Each row comes from the steps of one path. Every step used is in the known rows, and no mark comes twice. Write the path behind each row, first mark first.
Known rows:
L, M, J, P: [-32.0 -21.1   8.0  -5.3  24.0 -27.2   5.6  45.4  -3.5   8.9  33.9 -16.5
  25.5 -10.7  24.3 -12.2  11.1   9.7   6.3  -1.5  27.4  -0.7]
Z, A: [-27.5 -26.7  10.9  10.6  -1.0 -13.2   2.9   5.6   6.8  -6.5   9.9   6.9
  12.8 -27.0   0.4  -1.9 -20.0 -11.8  18.1   3.9   2.6  19.0]
L, A, Z, H, K, G, M, J: [-31.8 -13.3  17.1 -20.9  12.6 -25.9 -18.5  24.8  26.0  20.2  29.7 -44.6
 -18.4   9.5   9.2  16.7 -27.3  21.3  12.9  -5.9   1.5  12.9]
G, M, L, A, Z, J: [-24.0 -11.7 -13.4  -9.9  13.9 -50.6   2.8  18.9  17.7  -5.2  14.9 -24.5
  -2.5 -20.4  -3.0  28.5  -9.5 -15.7   7.6   7.7  14.9  12.2]
G, K, H, Z, J, M, L, A: [-43.8   7.6 -37.6  -9.0  29.2 -24.5   0.4   8.0   6.1 -20.7  22.7 -30.6
  13.1 -16.5  21.5   7.4  11.4 -25.8  27.8  29.1 -18.8  -3.8]
P, J: [-16.1  -6.9   3.2 -24.4  16.5   6.7   0.7  19.8  -0.8   1.9   0.4 -25.1
 -10.0 -10.6   8.2   7.1   7.8   4.8  19.8 -16.0   8.8  11.6]
M, L, A: [-46.4  12.3 -18.4   6.4  39.5 -10.4   5.0   6.0   5.4 -20.2  10.8 -20.4
  -3.4 -16.3  26.5 -14.9  -1.6 -15.9  18.3  27.0  -9.8   7.8]
L, M, J: [-16.8 -13.4  -1.0 -12.5  20.6 -18.9   0.7  33.3   0.6  18.4  18.8 -18.2
  18.3   3.2  13.6  -0.5  -4.2   5.8   0.0  -2.0   5.0  16.5]
H, K: [-22.0  -7.6 -14.3 -22.8  -9.9  18.2 -16.0  18.5  20.9 -10.0  18.3 -27.8
  -8.6  12.9  10.5   0.6  10.0  -0.8  26.4  -6.6 -13.1   2.0]
K, H, Z: [ -7.4   1.4   0.6 -18.4  20.9  -5.5  -0.3   4.9 -10.2  -0.3  -8.0  -9.5
  22.7 -14.8 -10.4  19.1  -5.0 -14.1  -1.8  11.5 -15.5  12.5]
Z, J, P: [-32.7 -16.6  -2.0 -10.8   9.9 -21.8  -3.1  31.8  -2.0  -5.9  20.6 -18.8
  16.3 -26.5  19.1  17.5  22.7  -8.1  13.2  -4.2  25.2 -12.5]
J, M, L, A, Z, H, K: [-48.5  -7.9  17.8   4.6  -5.6  -6.4 -10.6  26.5  52.7 -18.5  40.4 -28.4
 -17.5  19.8  12.4  -7.0   0.2   2.9  46.1  11.6 -18.8 -15.9]
Z, J: [-17.0  -8.1 -13.3 -19.8   3.6 -12.5 -10.7  16.6   2.5   0.3   2.2 -22.1
   7.0 -17.2   6.3  35.8  10.9 -16.3   9.1  -5.5   2.0   2.3]
M, J, P: [-44.7 -14.6  13.2  -9.6  26.3 -22.7  -1.3  43.1  -7.5   3.8  26.2 -26.2
  16.6 -14.2  21.9  -7.5   9.6   1.2  11.5  -1.6  17.0   5.7]
J, M, L: [-40.3  24.2   5.1   0.6  13.5   0.9   7.0   7.6  14.8 -20.1   3.3 -34.8
   6.5 -11.5  33.8 -26.4  10.3 -10.0  38.5  -0.6 -32.4 -10.4]
Z, H, K, G: [-43.0   3.5  12.7 -19.6  -0.7  29.2 -28.9  -1.8  28.6  12.0  17.5 -27.7
 -29.2   6.1  26.4  23.9  -0.5  22.9  21.3 -16.0 -22.6 -20.2]
K, H, Z, J, P: [-29.2 -17.3  -2.8 -14.5  20.0 -29.0  -5.0  31.1 -12.4  -1.4  15.4 -17.6
  27.1 -28.0   6.1  29.1  18.3 -15.0   4.3   2.2  23.0  -7.9]
K, H: [-14.6  -6.5  -2.1  -9.9   8.2  12.5  -5.5   8.0  -1.1 -10.6   1.5  -8.0
  11.6  -1.1  -7.6  13.1  11.4   2.0  22.3   0.6 -26.3  -4.4]
P, J, M: [ -3.7  -5.7   2.7 -22.4   7.7  11.4   6.8  11.5  11.0 -15.8  12.3 -37.7
  -1.1  -9.1  28.3  -3.4   8.3   6.8  46.6 -20.5 -12.9 -14.3]
P, J, M, L, A, Z, H: [-45.2  -5.7  42.3  14.6  15.9 -23.8   7.6  23.3  41.0 -12.3  26.3 -15.9
 -14.8  -3.2   9.3  -2.6  -8.5   5.2  36.9  15.7  -5.5 -10.3]
P, J, M, L: [-42.2  18.4   6.4  -6.9  20.6   2.0   5.6  15.7  10.5 -13.9   2.6 -43.8
  -3.7  -9.5  32.8 -22.7  14.5  -4.4  42.6 -12.9 -18.5  -7.9]
L, M: [ 7.6 -8.2 -6.9 -4.0  1.6 -0.4 13.9  9.2 13.2  0.1 10.8  4.2 18.4 -7.4
 14.9 -5.9  5.7 10.7  4.9  3.4  3.6 -3.8]
K, H, Z, A, L: [-29.6 -16.9   6.0  13.6   9.7 -18.2  -7.3  44.8   2.4  -2.0  12.1  -0.7
  27.2 -21.3  17.3  -7.8 -23.8 -22.9  10.0  16.9 -16.7  12.7]
Z, H, K, G, M, L: [-46.0  29.2  22.0  -4.6  -4.3   5.3 -14.4   5.8  32.3   3.9  -1.4 -44.3
 -18.8   2.5  24.0 -12.8   1.8  14.7  26.8 -10.1 -17.2  -6.4]
K, G: [-27.0   9.3  -2.9 -23.6  20.7  19.2  -9.6 -17.6   1.0  11.4  -0.4 -17.3
 -14.5 -21.8  28.1  23.6  -7.7  15.9   4.4 -15.3 -19.6  -6.6]

Which path is each row?
[-21.6 -21.1  13.7   4.6   9.2 -25.5   5.6   4.1  -1.1   0.9   2.5   6.3
  22.9 -36.1  -4.9   4.5 -31.8 -24.6   0.1  12.3   9.4  30.8] => H, Z, A
[-33.9  -5.7  -3.4   3.8  30.1 -33.6  18.4   7.1  23.5 -21.5  25.3 -12.9
  -4.6 -16.8  11.4  -6.8 -16.9  -7.9  22.4  18.6 -11.2   4.2] => J, M, L, A, Z
[-34.3   1.6 -15.4 -32.7   8.2  29.1 -25.0  -7.2  13.7   9.5  14.7 -30.7
 -26.1  -1.1  27.6  23.5  -1.5  18.4  15.3 -22.3 -20.0 -10.5] => H, K, G
[ -7.2  -1.2  22.8 -21.8 -21.9   1.0 -12.6  -0.2  41.1   8.9  11.9 -31.6
 -22.9   3.1   6.2  13.9 -15.4  30.7  19.5 -16.9  -5.5  -6.7] => A, Z, H, K, G, M
[-39.0  -5.9  21.6   2.5 -13.8 -13.4 -10.9  27.8  53.4 -11.4  30.7 -28.2
 -19.5  19.9   0.3  -7.6  -4.6   6.5  34.2  12.2  -4.7  -1.2] => G, M, L, A, Z, H, K
[ -5.4 -19.9  -2.2  15.8   4.4 -22.3   9.9  39.7  12.9   5.7  19.8  11.3
  32.4 -19.1  28.9 -17.2 -19.0  -7.2  -1.4  15.8   6.1   6.1] => H, Z, A, L, M
[-32.4 -24.5  -9.6  -4.3  12.4 -37.6  -6.1  57.9  -0.1  24.8  31.3  -7.7
  35.8  -0.8  10.7  -3.2 -10.2  -7.5  -2.8  15.3  -1.7  24.9] => G, K, H, Z, A, L, M, J
[  6.9  11.0   4.3 -24.9  -4.0   7.4  -2.5 -14.7  13.1   6.5  -7.1 -31.0
  -8.2 -18.3  19.0   9.0 -12.8  23.2  10.7 -17.2  -7.9  -0.6] => K, G, M
[-28.4 -12.7   7.5  12.6   8.9 -21.2  -2.8  44.3   5.8  -0.6  11.5  -3.0
  24.3 -27.3  26.2 -14.2 -28.7 -26.1   4.9  18.2  -9.9  18.8] => H, Z, A, L
[-30.0 -12.5  39.4  14.6   6.5 -22.5   5.5  15.7  38.5  -9.0  23.1   4.8
  -7.8  -6.0  -4.1  10.1 -16.7   4.1  17.4  27.0  -3.9  -1.3] => L, A, Z, H
[-37.3  -9.8  -2.1  -2.8  36.1 -33.1  16.7  14.5  20.2 -16.2  25.7 -20.0
 -12.8 -16.2  11.2  -3.5 -13.9  -3.3  25.0   9.6  -0.6   6.4] => P, J, M, L, A, Z
[-26.4 -22.4   3.5   2.4  24.4 -38.6  -2.5  57.6  -1.0  23.7  25.0 -12.3
  31.1  -7.9  22.9  -9.0 -25.6 -10.1  -7.3   9.5   6.6  26.1] => H, Z, A, L, M, J
[-36.5 -18.9  16.0  -2.0  -9.0  -4.5 -14.1  26.8  47.1 -10.8  36.8 -14.8
 -19.3  18.4  -1.0   8.1  -4.8   5.3  30.0  13.7  -6.8  -4.6] => L, A, Z, H, K
[-43.4   9.7   1.2  -4.5  12.6 -25.4   3.8  16.4  20.1 -13.2  10.3 -34.8
   4.2 -14.8  19.8   0.4   7.2 -16.5  31.3  -5.2 -19.1  -8.4] => A, Z, J, M, L
[-39.5 -13.4 -16.9  -7.7  25.8 -46.5  -0.1  20.4  12.4  -4.4  18.6 -17.2
  -3.5 -21.0  -0.6  33.6  -6.0 -21.3   4.6  10.7   9.8  10.6] => M, L, A, Z, J
[-54.7 -18.9  -4.4   0.9  29.0 -49.0   5.2  34.3   6.4  -9.7  32.4 -16.8
   7.9 -29.7  14.3  13.0  10.2 -12.6   9.9   9.7  30.6  -5.6] => M, L, A, Z, J, P
[-41.0   4.8  42.8  13.1  10.1 -25.1   2.1   6.3  42.1   0.6  16.6 -11.4
 -18.1  -9.1   7.2   5.9 -22.0  15.8  16.6  17.3  -6.2  -5.4] => K, G, M, L, A, Z, H
[-32.4   0.9  -1.8  -4.4  30.0 -33.9  11.9  -3.0  21.7  -3.9  15.3 -15.3
 -16.9 -21.8   8.2   4.6 -27.0   5.9   6.3  11.3  -1.3  11.6] => K, G, M, L, A, Z
[-42.3 -34.6  11.1   8.7  28.5 -42.7  -0.3  64.6  -9.1  13.0  39.5  -8.3
  41.1 -15.5  22.1 -11.9  -4.7  -1.8   3.3   7.8  23.9   3.8] => K, H, Z, A, L, M, J, P
[-40.8   7.1 -17.1  -1.3  40.8  -6.5   7.7   9.6   8.7 -25.1  19.7 -37.3
  -7.2 -14.2  38.8 -17.9   2.4  -9.6  39.9  12.4 -10.7  -6.2] => P, J, M, L, A
[-30.1  -8.7  28.6 -24.0   1.0 -20.7 -19.7  27.8  27.1  26.6  21.6 -44.9
 -15.8  11.8   3.8  16.3 -22.6  23.2  11.8 -17.5  -2.6  13.7] => A, Z, H, K, G, M, J
[-54.6  -7.3  17.8   5.1  -2.3  -8.7 -13.8  29.3  47.8 -11.2  33.5 -20.5
 -20.4  18.8   3.1  -2.0  -0.7   1.2  32.0  14.6  -9.4  -2.8] => M, L, A, Z, H, K
[-33.1 -17.2   6.1  17.8   0.1 -10.8  -5.3  45.9  13.0  -7.3  17.3  -2.3
  16.5 -19.8  30.5 -19.3 -19.3 -16.1  19.1  11.1 -14.3   8.8] => Z, A, L
[-40.8  -4.9  -3.2   3.8  33.6 -36.1  15.5  10.7  18.0 -13.5  18.8  -5.2
  -8.0 -17.9   1.7  -2.0 -18.0  -9.7   7.6  23.2  -2.2  17.1] => M, L, A, Z
